Each row comes from the steps of one walk. Every step used is in the known rows, and no mark comes twice. Write the walk behind each row, first mark first.
(in the rows, 128 means zero)
Known rows:
f/e/x: [104 112 168 162 124 135 133 131 106 136 100 108 125 143  89 155 139 109
 110 132 136 122]
e/v: [136 122  48 116 131 133 125 168 108 138 117 100 136 141 110 147 117  59
  85 131 107 129]
f/e/x/l/u/k: [117 119 176 158 120 130 143  87 139 109 191 119 140 143 131 126 158 200
 148 134 124 137]
f/l: [140 131  98 116 133 115 126 127 125 111  56 110 131 137  93 141  66  53
  96 122 135 132]
l/f/e: [ 98 142 126 148 124 128 115 142 111 127  65 110 131 132 142 149  97 108
 102 121 142 129]
x/l/u: [155 124 123 104 131 122 135 123 144 108 175 159 138 140 133 122 103  99
 120 131 116 116]
u/l/f/e: [ 96 140 113 134 131 127 132 119 127 146 135 108 130 128 120 156 126 120
 102 113 143 124]
u/e/f/l: [166 131 137 101 132 128 119 117 131 118 102 128 118 140  97 145 111  97
 153 121 132 124]
k/f: [141 119 124 114 128 100 128 152 135 139 128 132 107 106 118 105 134  76
 104 118 132 134]
u/k/f: [143 121 114 109 133  99 131 128 136 144 153 105 105 100 128 107 174 113
 120 109 130 159]
f/e: [101 119 111 148 132 128 127 127 104 136 101 107 133 139  92 157  98  76
  98 118 137 127]
k/x/l/u/e/v: [175 128  97  92 120 168 126 127 138 126 191 168 145 135 130 109 106 214
 153 132 100 122]
u/l/f/e/v: [ 88 143  54 145 127 134 127 143 124 145 138  86 146 134 127 152 119 134
  90 123 127 128]
x/l/u/e/v/g: [176 140  35  96 150 150 115 123 139 131 215 185 118 145 156  82  86 150
 157 143 108 114]
v/g: [141 129  68 115 162 133 117 141 114 150 139 148  86 136 124 114 112  56
 108 129 130 127]
x/l/f/e/v: [ 97 156  71 153 120 141 121 144 151  99  54 110 153 140 143 122  78 162
  96 133 127 136]
f/e/u: [ 76 113 148 163 127 134 132 128  99 136  55 122 144 123  95 156 121  83
 127 130 139 117]
e/f: [137 115 137 121 137 125 127 154 121 135 150 118 108 141 111 155 170  58
 115 128 119 126]
u/k/f/e/x: [103 113 176 166 118 107 136 114 132 139 142  91 110 108 116 109 190 178
 132 122 141 156]
l/u/e/x: [184 110 186  96 124 136 128 130  98 148 196 157 122 138 132 143 156 119
 162 136 116  97]
l/f/e/u: [ 75 136 162 162 121 133 123 144 105 130  17 123 140 116 147 147 122 114
 131 133 144 120]
e/f/l/u: [142 117 141 136 125 106 123 140 126 102 172 121 128 147 140 140 106  84
 130 140 122 123]
e/u/k: [121 120 133 115 137 130 137 123 106 145  91 108 128 112 117 149 187  87
 141 120 122 138]
x/l/f: [146 156 125  98 131 131 127 135 161 105  60 147 127 129 146 118 109 117
 110 124 131 129]
f/l/u/e/x: [181 121 176 105 120 125 125 113 113 120 141 147 133 140 123 134  99 129
 162 140 127 105]

Write each row's walk:
[108 125 178 160 120 113 146  92 175 114 127 114 119 112 109  85 176 218
 138 124 143 161]  u/k/f/e/x/l
[101 151 153 148 120 159 124 120 157 106  53 143 131 125 132 115  95 222
 116 121 143 143]  k/x/l/f/e
[168 120 147  92 137 139 123 134 116 147 157 139 108 140 104 155 168  87
 154 121 120 116]  u/e/f
[ 72 136 176 165 119 157 124 122 110 141  47 106 130 103 152 138 172 227
 153 121 140 155]  l/f/e/u/k/x
[176 111 159  96 131 130 120 135 106 143 235 154 118 142 143 149 162 102
 170 130 112 104]  l/u/e/f
[155 127 115 101 134 121 137 101 143 112 202 132 135 134 144 120 142 136
 137 122 112 138]  x/l/u/k
[180 116 129  83 131 130 121 124  95 149 197 157 130 134 135 146 115  86
 151 121 116 102]  l/u/e
[177 119 186  96 125 161 130 113 152 121 224 187 119 136 132 117 159 215
 184 130 113 118]  k/x/l/u/e/f
[140 128 115 123 124  89 125 133 151 111  73 120 117 109 110  96  78  85
 103 121 145 144]  k/f/l
[ 93 121  53 159 126 137 122 150 101 134 107  85 148 146  99 154  92  89
  85 129 120 132]  f/e/v
[ 73 113 134 147 136 131 148 105 115 153 124 119 144 116  73 162 149  93
 126 121 140 111]  f/e/u/l
[116 138 143 103 135 129 140 137 129 151  96 136 128 106 135 148 175  93
 131 126 131 111]  e/u/l/f
[169 126  80 110 114 100 114 139 133 120 163 136 141 114 150  88  64 141
 143 135 121 126]  k/f/l/u/e/v
[148 121 111 121 126 105 122 129 116 107 135 125 140 140 131 136  60  68
 111 132 126 121]  f/l/u
[139 143 108  91 138 123 133 135 133 149 143 122 118 123 130 149 151  88
 103 114 129 120]  u/l/f
[114 114 201 168 110 105 141 116 165 104 180 155 130 120 136  80 130 194
 139 145 139 124]  k/f/e/x/l/u
[ 80 152 157 150 124 139 134  97 149 107  30 121 147 113 150 124 148 192
 153 124 142 147]  x/l/f/e/u/k
[ 77 145 190 161 115 164 130 120 153 108   8 157 142 110 135 114 120 229
 145 132 146 134]  k/x/l/f/e/u
[ 90 143  68 159 120 135 111 165 107 127  70  87 145 138 149 145  92 121
  88 133 126 133]  l/f/e/v
[159 121 170 114 127 128 147 104 146 113 200 133 127 137 141 120 183 169
 147 135 111 134]  e/x/l/u/k
[110 104 189 172 113  99 133 116 122 137 220 106 119 111 154 104 184 193
 147 133 133 145]  l/u/k/f/e/x
[164 138  18  97 157 153 108 144 108 163 151 147 101 140 125 111 106  95
 133 132 115 121]  u/e/v/g
[171 129  63 103 122 125 114 132 106 119 145 124 154 143 133 133  52 109
 138 136 112 115]  f/l/u/e/v
[ 98 133 169 148 124 132 138 122 129 145 132 107 123 130 117 154 167 154
 114 126 142 118]  u/l/f/e/x
[158 118 180 118 124 128 144 128 147 107 175 159 131 144 130 119 145 131
 132 146 115 110]  e/x/l/u
[150 112 127 116 125  89 127 130 125 140 231 120 114 103 168 100 168 127
 135 119 120 146]  l/u/k/f
[118 115 151 123 128 104 136 131 132 147 106 119 115  84 134 103 198 120
 147 120 131 147]  e/u/k/f
[ 79 148 165 155 120 139 131 120 150 101   4 147 149 118 140 124 108 155
 137 134 147 123]  x/l/f/e/u
[ 94 167  31 163 144 148 108 139 155 112  83 137 118 143 164  85  68 173
 107 142 134 140]  x/l/f/e/v/g
